Each row was made from one walk, in order. Every step used is in the known rows, and no mark comes twice. Write each row's walk.
Known rows
y, m: [ -0.4  -1.3  34.0 -27.6  16.5 -59.3  45.0 -12.3   4.1  12.9   6.3  -2.8
 -10.6  24.2 -17.6  15.0  -2.4  20.5  18.1  19.3   1.2   4.3  27.6 -10.6]
l, j, f, w, p: [ -9.1  25.5 -19.5  -4.1  -1.5  -5.2   9.7  19.5   7.9  -1.7 -21.4   0.9
  10.3  18.0   1.6 -17.4 -10.6  -2.8   4.0 -15.9 -14.5  13.5 -12.9  -4.6]
r, k, l: [ 18.7   9.3   6.9 -53.1  33.8  30.7 -16.9 -45.6 -30.1 -14.8   0.5  -5.2
   8.2 -19.6 -29.2  39.6  -8.3  18.3  28.0  11.8  -6.1 -10.2  10.9 -16.9]
f, w, p: [ -8.9  23.1  -5.9 -23.0  11.1 -10.0  13.8   3.3  11.6   1.2  -3.1   6.3
  12.1  12.0  -8.5 -13.5  -3.5  -2.5   1.3 -14.8 -19.8   2.4   3.2  -4.1]
f, j, l, p: [ -0.2 -11.3  -5.6  27.9  10.5 -13.0  -7.9   7.1  -2.3  12.7   9.7 -17.6
  -9.5  -4.9   8.1   1.9  13.8  16.1  -8.6  -3.4 -26.5  18.7 -10.3  -8.6]
p, w, f, j: [-10.0  -7.3 -21.2  56.5 -20.9   8.2  11.7   3.3  25.9 -10.2 -15.1   0.9
   7.4 -10.4  18.5  -4.8 -25.7   1.3 -18.5  16.6  12.0   5.8   9.1  -3.7]
m, y, w, p: [  4.3  14.3  42.8 -40.9   2.7 -12.8  44.9  -9.0  11.8  11.0  -1.1   9.2
  11.0  44.4  -2.7  10.0  -8.2  -3.2  24.4  -2.6  -5.4   4.1   4.7 -17.4]
k, l, j, f, w, p, s: [ -8.1  16.0  12.2 -40.9  -9.9  -9.3 -12.2   4.9 -22.2  -0.7 -12.5   5.1
  -5.3  25.3   9.3 -10.4  19.1  -6.8 -12.5  -9.2 -18.5 -12.2  -9.2 -10.0]
s, p, l, j: [ 18.8 -23.0   3.8  -8.8  -5.5   8.2   2.4   7.4   5.5  -8.6  -6.9 -24.7
  -1.2 -10.0   7.8   9.7 -11.7   3.7  27.1  16.8 -16.1  35.8  -2.6   0.9]
m, y, w, f: [ -1.8  13.6  34.6  12.4 -18.1   4.7  36.4  -5.7  18.2   3.1  -4.4  28.2
  15.7  30.0   0.3   7.2 -31.2 -13.8  -3.7   7.1  10.4   2.5   8.1 -16.7]
l, p, w, f: [ -2.9  -4.3 -10.3  13.4 -11.7   6.9   0.0   8.0  23.7  -6.0  -9.1  30.7
  21.6   0.5   9.0  -5.3 -14.6 -15.6 -21.3  13.2   9.3  10.8  -1.4 -18.2]
l, p: [ 12.1  -7.0  15.0 -18.9  28.3 -25.0   1.9   6.3   6.0  10.9  -1.2 -11.0
  -1.2   3.1  10.0  14.0  12.3   8.5  -3.1   8.6 -31.0  25.1  -6.0 -24.9]
j, f, w, p, l: [-12.6  -4.1 -14.8  -6.0 -18.8  16.4  -4.2 -12.5  13.4  -4.2 -20.4  26.5
  -2.0   1.9  -1.4 -20.7  -1.2  -3.7  17.6 -18.1  -9.3  -9.2  -1.0   3.3]
r, k, l, j, f, w: [ -0.9  20.0 -29.6  16.6  -1.9  12.3  -4.7   5.7 -12.7 -28.2 -25.0 -17.9
  -0.2  -4.8   3.9  -9.1 -28.7  11.7   0.2  -4.0 -14.0   8.7 -23.1  -4.0]
m, y, w, f, j, l: [-15.5   2.7  -3.9  58.0 -26.6  11.8   9.8  -6.8  -1.3   6.8  21.0   4.7
  -9.5   7.4  -7.9  -7.2 -12.4   7.6  -3.7  -8.9  10.6 -10.0   6.9   9.2]
y, w, f, j, l: [-20.8   4.4  -9.1  57.7 -24.1  21.5   5.6  -2.4  -0.5   5.4  18.9   4.0
  -7.2  -3.8  -5.9 -14.0  -7.2   4.8  -2.2  -7.8   5.5 -11.2   8.8  13.7]
j, f, w, p: [-12.2  28.7 -18.4 -11.8   0.9  -5.3   8.8  14.5   7.2   0.4 -16.9  12.4
   6.5  16.0  -1.6 -16.6  -1.7  -5.3   1.5 -20.7 -10.8  -0.5  -5.1  -2.0]
y, w, p, l, k: [  3.9 -13.6  27.4  -8.5  14.2   3.6   3.0 -19.0  14.0  17.7  -5.5   4.0
  16.2  -1.9  -8.4  -3.4  -3.5  -6.1  18.3  -2.5  30.8  -3.8   2.3  20.4]
l, j, f: [  0.9   6.1 -15.4   9.1  -9.8   0.1   1.3  24.5  -3.5  -0.4 -25.5 -10.4
 -13.7  11.6  13.4   0.3 -10.8   6.0  16.8   8.4   5.5  17.1 -14.9  -9.7]
k, l: [  1.7   7.5   0.4 -39.8  16.1  27.7  -7.8 -26.1 -29.5 -14.9  14.4  10.9
  -2.4  -7.5 -36.6  29.4  -7.2  11.1  23.2   9.6  -3.3  -4.1   7.3 -16.0]
j, f, w, p, l, k: [ -1.5  -7.9  -1.5   8.0   8.7   1.0 -12.6  -8.5  10.2  13.7 -15.2   7.0
  11.3  -6.7  -8.5 -12.9  -2.8  -5.5   5.3 -13.6  34.1  -6.6  -6.1  26.0]
s, p, w: [ 19.6 -14.0  -4.6 -48.5  -0.4   1.9   9.8   7.0   1.8 -24.2  14.9   4.1
  -3.7 -12.9   6.0  13.4  12.7 -12.8   2.4  18.9  12.3  -4.6  10.1   5.2]
r, s, p, w, f, j, l: [ -7.3   0.0 -22.5  45.9 -16.9  13.4 -12.2   7.9  -6.4  -3.8  22.8  -2.8
  -9.3 -19.5  -1.3  -3.4   8.6  -5.3 -13.4  -4.7  12.6 -23.9   6.9  15.6]
w, f, j, l: [-20.3   3.2 -21.8  56.6 -19.6  15.9  -7.8  -0.9  -1.8   9.4  20.8   5.7
  -9.9 -10.7 -10.8 -12.5  -2.4   7.3  -7.9  -9.6   7.7 -11.4  12.5  14.2]

Write each row's walk
[ 23.1 -18.0  21.6 -16.1  27.9  -7.4 -17.1  -7.3   0.3  11.2   4.3 -12.3
   2.5 -26.5  -6.2  17.3  15.7 -13.5   5.1   1.8  31.4 -16.4   7.0  27.0]	r, s, p, l, k
[ -6.2 -10.2  -9.4  48.8   3.3   3.4 -14.1  -4.3   3.1  14.6  16.9  -5.8
   8.2 -17.1 -13.2  -9.7  -7.0   0.9 -13.1  -1.5  50.3  -9.6   1.6  32.1]	p, w, f, j, l, k
[-11.4  -2.8 -28.4  48.0 -23.9  19.7  -7.7   7.6  -3.2  -1.7  22.7   5.6
  -8.5 -16.5  -5.8  -9.0   2.6  -1.4 -11.3  -7.2  13.9  -9.6   9.9  21.4]	s, p, w, f, j, l
[  9.3 -23.4  -2.2 -25.7   4.0  -9.8   5.3  -3.1  12.0 -15.7   2.3   2.0
   2.8   0.8  15.6   0.6   3.3   2.6  -2.2  22.6  -2.8   9.8  -9.0 -20.6]	l, p, w
[  9.6  -4.4  -0.1 -12.6   9.1  17.8   0.5  -3.7 -16.7 -15.8   0.8 -25.6
   6.1  -0.4 -16.5  21.9 -29.1  18.0  29.7  24.1 -13.0  36.9 -10.5 -19.2]	k, l, j
[ -7.5  15.0  16.0 -37.2 -10.7 -21.1  -5.4  11.2 -11.1   6.2 -13.1   2.1
  -7.4  27.5  19.6 -18.0  22.5  -8.8 -16.3  -9.2 -19.4 -12.6  -6.0  -7.7]	l, j, f, w, p, s
[ 36.1  10.8  24.5 -56.9  36.4 -21.8  -2.7  21.2 -15.6  -5.2  16.5 -24.8
 -12.9 -22.4   6.9  41.9  37.5 -22.6  -1.3   7.6 -10.8 -22.2  16.3   1.3]	r, s, p
[  6.4  -7.0  -3.7  38.8  12.2  -2.5 -19.2   5.8  -4.2  10.3  18.5 -16.9
   6.8 -25.4  -7.4   2.8   6.2 -10.2 -18.3  -1.7  48.2 -19.6   0.4  34.2]	r, s, p, w, f, j, l, k
[ 15.0 -20.6   5.2 -34.1  -3.9  15.0  -4.7  -8.8   2.6  -5.2   2.9  10.8
 -13.4 -21.2  -1.6  12.3  18.3  -9.7  19.5  -1.1  -7.7  -5.2  17.8  13.6]	s, p, l
[  1.6  -8.5   8.5  42.5  -3.5 -11.2   6.7   5.4   2.3  11.6   5.2  -8.7
  -1.2  12.9  11.2   4.0  -2.0  10.3 -13.3  -4.8 -18.5  22.3 -15.7 -13.4]	m, y, w, f, j, l, p
[ 18.7 -20.4  15.5 -13.6  21.4  -0.5 -11.9  -8.3   3.3  13.3   4.3  -4.9
   4.1 -23.4 -10.6  11.9  10.2  -9.0   6.4  -0.3  32.8  -3.1   9.5  32.1]	s, p, l, k
[ -3.9  -5.9   1.7  42.5  -0.5  -2.0   1.8   9.7   3.3  10.1   3.1  -9.0
   1.1   2.0  13.8  -3.5   3.2   6.9 -11.0  -3.2 -23.9  20.9 -14.0  -9.5]	y, w, f, j, l, p
[ -9.0  18.4 -32.8  23.4 -10.8  10.8  -0.5  14.6 -13.0 -27.7 -18.6  -9.7
  -5.2   1.5   0.3 -14.6 -28.0   8.1  -2.4  -5.7 -12.4  12.2 -25.0  -3.4]	k, l, j, f, w
[ -2.2   9.3 -31.5  23.0 -16.9   6.9   0.8  23.7  -3.2 -25.3 -22.1 -10.7
  -9.6  -5.2  12.7 -17.9 -17.5  -0.5  -4.1  -9.4 -14.4  12.3 -20.7   8.7]	s, p, l, j, f, w
[ -3.7   8.8  37.5 -67.4   3.6 -25.4  -3.9  -5.6  -9.0  19.8   3.5  12.6
  -9.0  25.4   9.7  -3.6  39.1  -9.6  -9.2  -2.9 -14.0 -24.3  15.5 -10.9]	w, p, s
[-20.2  -3.5 -27.9  55.5 -26.3  19.7  -7.5  -2.7   1.0   0.6  21.3   8.6
  -7.7 -11.0  -7.7 -16.4  -4.3   5.5  -8.7  -5.1  14.6 -13.5   8.3  13.7]	p, w, f, j, l
[-10.6  18.2  18.4 -45.8  -7.9 -21.5  -6.9   6.1 -12.3   8.4  -8.6  13.4
 -11.1  26.2  15.6 -17.3  31.4 -11.0 -19.7 -13.9 -15.9 -26.6   1.7  -5.7]	j, f, w, p, s
[ -8.7  14.5  27.2 -52.8  -1.0 -24.9  -2.8  -2.2  -9.0   8.5   0.4   9.1
  -7.3  23.5  11.1 -14.7  30.3  -9.2 -19.2  -9.9 -21.9 -24.6   7.2  -7.0]	f, w, p, s
[  2.5  -7.0   3.4  -1.8  16.7 -13.3 -10.8   4.9  -6.3  15.0  18.5  -6.1
  -8.1   0.4  -2.6   3.1  21.2  10.7  -2.5  -5.3 -25.1  14.0  -8.2 -11.5]	j, l, p
[  9.1 -21.4  -8.2 -29.8   4.5   8.5  -3.7 -10.2  -4.3 -26.3   3.9   7.3
   5.4  -3.6   1.5  10.9  -2.5   5.2   3.6  21.6  -1.7  10.1 -14.0 -24.3]	k, l, p, w
[  4.3 -15.5  14.6  -9.5  18.3  -2.0 -10.1 -17.6  13.7  21.8  -3.4   5.2
  13.4  -7.8 -13.8  -1.9   2.0  -3.8  13.7  -4.6  33.5  -4.5   5.7  21.6]	w, p, l, k
[  1.6  -8.5 -22.2  50.1  -7.1  16.7  -2.0  -7.6  15.1 -15.2 -25.6  -7.2
  17.5 -18.0  18.5   9.1 -26.8   7.1 -16.9  16.5   2.4  12.5  -1.0 -11.8]	r, k, l, p, w, f, j
